Each row comes from the steps of one path. Every step used is in the known rows, and no mark comes twice. Write the path behind each row, first mark first.
(in the rows, 128 means zero)
Known rows:
dusamat > ripos > pufi > remevo > bufenur > poku: [151 117 168 123  72 152  75 117 126 175 140 160 101 119 154 143 115 118
 104 147  83 111 133 121 114 115 167  82 134 134 167 134 152  88 144 165
  86  51 192]
bute > ziki: [130 110 128 108  76  78 125 142 127 131 112 111 140 141 138 136  99 136
 140 149 136 108 133  93  82 116 132 102 132 116 124 111 120 140 114 159
 119 113 153]
soze > ziki > bute > nisum > ketap: [166  69 132 155  49  63 125 124 111 154 102 137 120 130 141 123  83 141
 144 159 137 138 135 124 103  97 111 105 142 166 144 121 142 106  93 112
 132  81 162]
dagak > ripos > pufi > remevo > bufenur > poku > tera: [146 111 169 113 103 134 115 135 128 197 135 164  73 135 169 182 135 149
 122 130 105 125 153  95 115 101 160  80 150 120 171 156 169  96 160 185
  80  49 169]
remevo > pufi > ripos: [127 135 148 157  83 105 103 139 132 145  97 146 109 139 170 135 107 139
 173 165  78 108 132 108 100 140 142 103 125 146 146 107 126 133 154 135
 122 109 133]
ketap > fipaz > dusamat > dabo > ripos > pufi > remevo: [170  99 110  87 105 113 107 104  98 200 171 115 125 115  82 116 129 120
 193 184  35 149 167 146  79 114 136  32 152 144 133 154 106  97 126 149
  78  19 128]
soze > ziki: [151  85 146 131  76  94 100 132 129 129 101 135 142 133 150 118 116 134
 159 140 129 114 138 136 108 112 138 104 117 118 134 127 117 134  97 124
 134 119 144]
fipaz > dusamat > dabo > ripos > pufi: [134 116 114  82 100 122 110 122 136 171 165 144 100 107  77 113 110 119
 203 164  68 128 141 115  95 126 142  41 164 126 129 152 108  93 125 187
 120  68  96]
bute > nisum > ketap > fipaz > dusamat > dabo > ripos: [120  97  70 125 115  88 143 135  92 171 165 143  81 114  58  99  81 129
 168 218  72 128 169 116  90 115 118  57 132 195 129 138 112  88 135 138
  88  23 119]
bute > nisum > ketap > fipaz > dusamat > dagak: [126  78  90 140 143  75 123 123 141 168 115 145  88 127  65  95  74 150
 118 192 123 142 156 112 108 133 108  80 158 230 145 135 122 122 123 133
  95  55 191]
dagak > ripos > pufi > remevo: [141  95 173 107  95  87 126 124 139 183 124 129 145 135 125 157 117 154
 148 126 103 155 133 123  81  97 128  58 144 105 160 159 126 123 153 140
 119  88 143]
pufi > remevo > fipaz > dusamat: [179  86 123 116 130 124  93 157 105 195 111 130 123  99 107 150  86 143
 152 182  90 153 170 133 127 109 139  83 149 144 125 142 120 133 131 110
 111  49 173]
dusamat > ripos: [100 112 126 120  85  98 113 148 126 125 149 152 134 125 125 112  88 120
 145 168 118 109  86 123 104 114 152  81 127 142 158 119 108 111 161 158
 127 110 157]
dagak > ripos > pufi > remevo > fipaz > dusamat: [172  93 160  97 129 119 111 148 119 221 118 146 109 107  97 160  89 141
 169 151  92 175 144 122  97 103 129  33 148 124 158 175 121 124 161 118
 107  54 151]
dagak > dusamat > ripos > pufi > remevo > bufenur: [140  79 141 105  92 153 122  88 106 186 113 148 114 113 110 111 121 168
 124 142  97 141 126 138 104 115 177  63 163 155 146 138 112  93 163 141
  83  52 183]
remevo > pufi: [136 125 141 134  86 120 104 134 146 161 118 145 129 127 138 130 107 144
 171 146 105 106 112 117  96 132 149 113 137 136 148 111 152 132 139 151
 116 109 135]
ketap > nisum: [130  90 111 118  95  60 101 171 161 147 112 146 147 122 146 127  93 130
 147 158 135 120 127 105 106 126 141 115 111 146 138 145 122 114 129 152
 117 125 148]
fipaz > remevo > pufi > ripos > dagak > dusamat > dabo: [124 100 142 150 125 112 170 100 141 174  90 161  78 118 131 124 122 167
 197 197  74 124 138  84  74 111 166 128 156 190 156  99 121 161 142 155
 100  77 134]
pufi > ripos > dagak: [129 102 140 139 108  63 128 140 141 130 124 122 129 137 134 131 111 132
 150 168  93 112 100  99  91 126 139 111 145 121 142 115 105 134 136 164
 139 136 158]
soze > ziki > bute > nisum: [169  72 128 137  46  56 108 144 111 167  87  92 133 128 160 110 118 125
 143 141 144 116 147 138  86 103 106  83 134 139 143 128 133 122 106 113
 134 103 143]
dusamat > fipaz > remevo > pufi: [159 130 130 134 119 114  99  87 156 182 116 151 109 103 140 113  99 150
 199 169 103 135 132 108 120 126 133 142 121 158 141 125 178 146 127 112
 117  74 130]
dabo > ripos: [106 118 134 122 115  86 142 154 118 131 136  96 144 128 106 104 108 149
 160 161  97 114 112 114 105 130 129  91 131 106 123 128 119 108 148 160
 126 111 111]
tera > poku: [129 116 104 147  97  79 139 151 111 133 140 178 123 129 136 146  98 127
 137 170 109  92 145 130 125 112 138 111 135 145 152 121 115 111 122 161
 118 112 147]
bufenur > poku > tera: [129 116 115 130 134 100 102 151 152 130 143 155 105 126 166 166 119 130
 140 169 124 103 142 106 132 120 165 121 144 137 153 121 163 115 129 194
 105  95 165]
poku > bufenur: [119 114 134 136 111 100 118 140 172 137 148 153 127 139 131 125 114 137
 145 130 119 116 142 105  99 119 151 124 142 110 109 123 123 119 125 150
 133 101 166]
pufi > ripos > dagak > dusamat > fipaz > remevo: [155  86 122 137 177  70 164  66 137 152  94 133 109 105 111 105 116 173
 174 196 106 159 130  88 111 116 133 134 145 161 145 131 124 149 137 120
 114  88 162]
ripos > pufi > remevo > bufenur > poku > tera: [171 113 147 114  99 146  77 117 137 192 135 150  81 121 179 172 133 140
 122 134  89 118 164 119 133 117 180 109 168 128 142 140 179  93 120 186
  85  46 180]
bute > nisum > ketap > fipaz > remevo: [135  96 108 159 131  79 127 118 123 162 115 143  94 134 118 109  72 162
 147 191 101 137 160 120 104 111 120 103 110 210 125 139 155 117 132  74
 101  38 149]
ketap > nisum > bute > ziki: [138  99  99 107  54  43 113 162 131 161  94 144 156 136 159 158  88 115
 135 175 149 133 149  94  70 115 130  99 115 125 170 129 141 134 119 139
  95 117 171]
fipaz > remevo > pufi > ripos: [124 137 156 168 110 116 109 123 142 152  71 148  87 134 182 137 101 158
 191 178  63 115 144  97 110 125 138 112 107 172 132 114 141 148 168 106
 126  85 115]
dabo > dusamat: [120  91 120 123 115  78 125 144 142 165 112 154 161 134 109 126 107 135
 162 152 119 109 155 133 100 128 166  87 156 127 139 128 118 124 137 155
 124 107 161]
nisum > ketap > fipaz > remevo > bufenur > poku: [141 138 160 171 136 133 124 106 115 152 116 201  73 148 148 123 109 140
 116 187 100 110 157 108 153 126 147 137  97 199 146 146 172  88 120 108
  61   4 183]
ziki > bute > nisum > ketap > fipaz: [156  98 105 149  82  50 137 138  99 171 136 123 129 140 113  99  94 128
 125 179 123 138 124 132  96 115 113  84 143 189 153 136 148  85 126 105
  95  49 169]
ziki > bute: [144 115 131 127  77  69 129 145 120 154 127 118 156 133 145 124 124 121
 147 153 133 119 109 128 118 117 127  95 155 131 157 133 132 103 127 151
 121  93 150]
soze > ziki > bute > nisum > ketap > fipaz > dusamat: [198  59  98 141  86  72 106 111  84 172 110 137 109 124 117 107 100 121
 158 174 119 143 162 139 100 106 102  67 133 197 153 134 132  96 115  83
  99  30 171]
fipaz > dusamat > dagak > ripos > pufi > remevo > bufenur: [123  88 178 100 102 125 131 119 141 211  92 145  83 130  91 141 122 163
 118 125 110 147 148  99 112 117 121  53 179 158 164 170 107 119 157 177
 101  54 167]
dabo > dusamat > dagak > ripos > pufi > remevo > bufenur: [110  84 186 106  96  97 146 136 148 238  94 160 122 143  97 125 116 161
 121 120 118 144 154 117  80 119 155  61 198 142 174 162 109 125 156 182
  99  76 184]
pufi > remevo: [144  87 135 128  95  89 114 129 124 162 117 104 160 128 131 153 107 154
 135 152 100 133 156 134 114 105 138 110 143 128 125 127 131 131 126 136
 118  87 163]

Which path is each row?
[166 107 152 106  78 117  72 159 114 193 165 148 127 103 122 130  68 116
 158 175  80 161 102 143  89 110 165  59 151 132 154 141 124 110 142 119
 113  83 179] : dusamat > ripos > pufi > remevo > fipaz
[144  91 108 130  71  53 119 158 121 175 102  90 132 124 131 118 111 130
 126 150 136 114 137 126  97 112 106  77 155 151 143 133 136 112 138 138
 133  97 142] : ziki > bute > nisum
[115  74 123 108 168  84 192 129 121 139 128  90 148 116  65  96 130 184
 159 164 109 128  85 100  84 124 146 109 167 103 140 117 112 129 146 189
 102 120 139] : dabo > ripos > dagak > dusamat
[101  81 114 137 150  63 160 147 135 173 114 155  83 141  53 110  76 158
 114 180 137 151 143  92  90 115  87  57 142 218 176 152 108 127 161 139
  94  54 174] : bute > nisum > ketap > fipaz > dusamat > dagak > ripos
[158  93  71 132  77  72 133 123  95 190 147 160  91 124  84 115  93 105
 150 203 107 134 164 127 102 104 113  61 158 217 155 142 126  80 114 132
  88   8 159] : ziki > bute > nisum > ketap > fipaz > dusamat > dabo
[155 106 149 154 179 117 149  58 133 162  79 159  67 107 134 107 140 161
 122 187 111 124 156  72 133 131 143 157 131 164 156 137 152 131 125 134
  80  50 191] : pufi > ripos > dagak > dusamat > fipaz > remevo > bufenur > poku
[136  68 121 113 146  89 169 114 143 150 112 125 146 118  81 106 129 169
 138 147 138 127 102 114  91 119 159 120 174 127 155 121 120 139 127 171
 109 118 170] : ripos > dagak > dusamat
[148  72 131 103 115 118 125  98 119 164 129 136 143 108 111 118 112 169
 147 156  93 160 124 140  89 100 167  59 166 145 153 132 112 116 159 139
  93  77 181] : dagak > dusamat > ripos > pufi > remevo
[159 100 136  97 114 126 144 142  93 215 150 128 119  91  79 112 104 161
 182 191  71 178 153 136  80 107 164  59 180 130 123 148 111 113 112 145
  82  56 146] : dagak > dusamat > dabo > ripos > pufi > remevo > fipaz
[133 108 199 110 109  90 126 175 142 213 130 131 121 124 100 138  84 154
 135 156 121 183 113 114  78 107 125  66 172 134 169 165 117 146 133 144
 110  98 182] : dusamat > dagak > ripos > pufi > remevo > fipaz
[174  90 151  98 131 120  79 143 150 216 121 136 107  99  85 136  85 143
 152 169  95 179 148 124 115 122 137  68 198 164 140 156 122 142 113 144
 108  65 195] : ripos > pufi > remevo > fipaz > dusamat > dagak
[149  84 143 114 137 107 108 168 127 201 104 129 116 103  87 139  82 152
 137 194 107 166 157 122 126 120 130  92 183 169 137 139 110 152 125 143
 110  67 194] : pufi > remevo > fipaz > dusamat > dagak
[ 73  91 163 127 135  51 177 173 159 173 105 161 147 149  86 113 102 147
 136 152 152 126 133  97  79 117 134  78 168 144 181 140  94 145 164 193
 121 122 170] : dabo > dusamat > dagak > ripos
[140  96 143 131  70 124 116 124 110 180 101 119 129 133 136 137 123 153
 110 136 106 117 155 132 132 120 148 112 142 133 119 137 133 108 125 131
 105  64 163] : pufi > remevo > bufenur
[150 118 129 156 154 109 127  69 127 163  66 149  90 102 145 112 116 186
 193 193  89 151 161 100 119 131 139 127 121 181 144 119 150 151 162  94
 101  61 146] : dagak > dusamat > fipaz > remevo > pufi > ripos
[165  71 103 105 161  73 155  75 145 162 132 128 146  96  69  97 126 162
 147 163 150 147  99 112  98 126 144 136 172 120 158 125 131 136 103 156
 106 111 185] : ripos > dagak > dusamat > fipaz
[150 101 108 159 107  58 141 124 101 172 119 132 106 134 129 107  88 145
 147 193 112 143 146 123 109  99 106  96 128 220 142 144 164  97 136  78
  96  26 155] : ziki > bute > nisum > ketap > fipaz > remevo
[ 96 126 128 115  82  92 140 155 117 145 157 124 124 124  99 108 109 129
 175 177  97 111 128 112  91 114 142  89 143 118 123 128 102 105 123 179
 120  98 101] : dusamat > dabo > ripos
[147  93 113  97 132 112 105 165 127 173 162 163 107  92  71 110  72 101
 166 189 107 128  62 107  98 116 161  75 158 148 177 123 105 125 158 158
 122 102 172] : remevo > fipaz > dusamat > ripos > dagak
[125  85 162 116 146  94 144 184 124 205  99 136 107 115  80 146  84 159
 132 180 119 172 147 100 106 104 110  66 167 165 164 152  98 156 161 141
 105  72 184] : pufi > remevo > fipaz > dusamat > dagak > ripos
[127  83 130 141 148  75 169 116 132 130  88 129 132 129 113 118 123 166
 140 167 108 129 116  98  90 122 151 106 161 139 146 117  95 141 146 155
 114 116 172] : pufi > ripos > dagak > dusamat
[153  92 101 118 143  93 145  77 130 151 113 140 142 100  88  99 123 163
 146 164 150 150 143 128 125 127 139 113 152 137 140 142 128 126 117 129
 104  90 173] : dagak > dusamat > fipaz
[124 119 168 109  99  85 131 132 156 156 134 158 131 135 118 133 112 136
 159 119 129 134 102 113  85 119 129  53 134 104 166 165 124 114 150 158
 128 112 125] : dagak > ripos > pufi
[ 97 103 112 116 124 103 179 135 104 143 132 128 127 111  82  99 126 166
 165 181 106 125 141 118  95 114 151  83 154 134 128 128  92 112 127 181
  97  82 118] : dagak > dusamat > dabo > ripos
[118 100 115 124 107 110 164 119 126 149 120 166 127 119  95 115 125 150
 148 166 134 124 155 126 106 111 157  92 158 156 136 134  99 122 107 168
 102  83 146] : dagak > dusamat > dabo
[ 99 116 179 112 107  74 142 150 179 161 126 157 120 141 104 116 104 146
 133 129 143 144  93  92  78 124 118  63 161 138 178 158 111 131 142 184
 127 130 156] : dusamat > dagak > ripos > pufi
[145  79 156 102 142  86 130 114 137 198 121 129 123 140  90 125 125 145
 141 154 103 172 147 125  77 113 106  34 165 168 181 171 106 138 162 144
  80  53 179] : ketap > fipaz > dusamat > dagak > ripos > pufi > remevo
[136 115 155 158 118  99 125 119 153 163  96 140  89 128 159 137 104 154
 194 177  63 115 106  81  89 124 145 139 135 161 148 100 146 161 161 135
 128 105 128] : fipaz > remevo > pufi > ripos > dagak
[137  83 146 101  65 127  93 113 118 215 133 174 127 121 119 119 100 126
 146 135  84 122 141 146  93 117 197  52 172 140 157 134 117  91 160 151
 104  64 187] : dabo > dusamat > ripos > pufi > remevo > bufenur
[148 116 199 125  95 132 118 121 131 194 112 158 101 138 149 164 134 139
 102 121 106 121 155 104 106 108 138  76 126 111 174 166 152 105 143 163
  85  49 167] : dagak > ripos > pufi > remevo > bufenur > poku
[146  99 118 125 148  72 113  92 145 184 113 160 140 108 111 109  94 144
 194 174 120 135 170 127 121 118 152 117 143 149 135 141 149 133 126 116
 126  72 153] : dabo > dusamat > fipaz > remevo
[139  95  96 126  79  53 100 162 144 163 112 167 162 126 148 150  94 119
 139 174 140 141 138 124 110 124 136  97 120 130 179 149 139 118 127 123
 108 113 165] : ketap > nisum > bute
[131  92 150 154 159 108 158  99 142 165  68 135  92 118 141 128 119 192
 186 180  76 129 120  81  86 127 155 131 148 175 153 102 137 167 173 130
 106  91 147] : fipaz > remevo > pufi > ripos > dagak > dusamat
[121 114 215 129 104 119 129 133 155 198 103 155  88 143 136 143 130 152
  79 131 125 136 146  91 100 114 126  89 157 137 189 161 141 125 132 191
  82  63 194] : dusamat > dagak > ripos > pufi > remevo > bufenur > poku
[142 130 134 146 127 119 105 120 135 179 112 147 116 138 152 107 121 146
 188 172  83 115 134 131  98 127 145 111 107 180 144 123 162 137 155  91
  88  62 125] : ketap > fipaz > remevo > pufi
[135 122 152 144 113 124 110 125 151 168  97 148 106 123 156 135 101 161
 188 160  92 115 135 110 111 121 148 123 124 161 136 118 163 148 155 122
 116  81 117] : fipaz > remevo > pufi
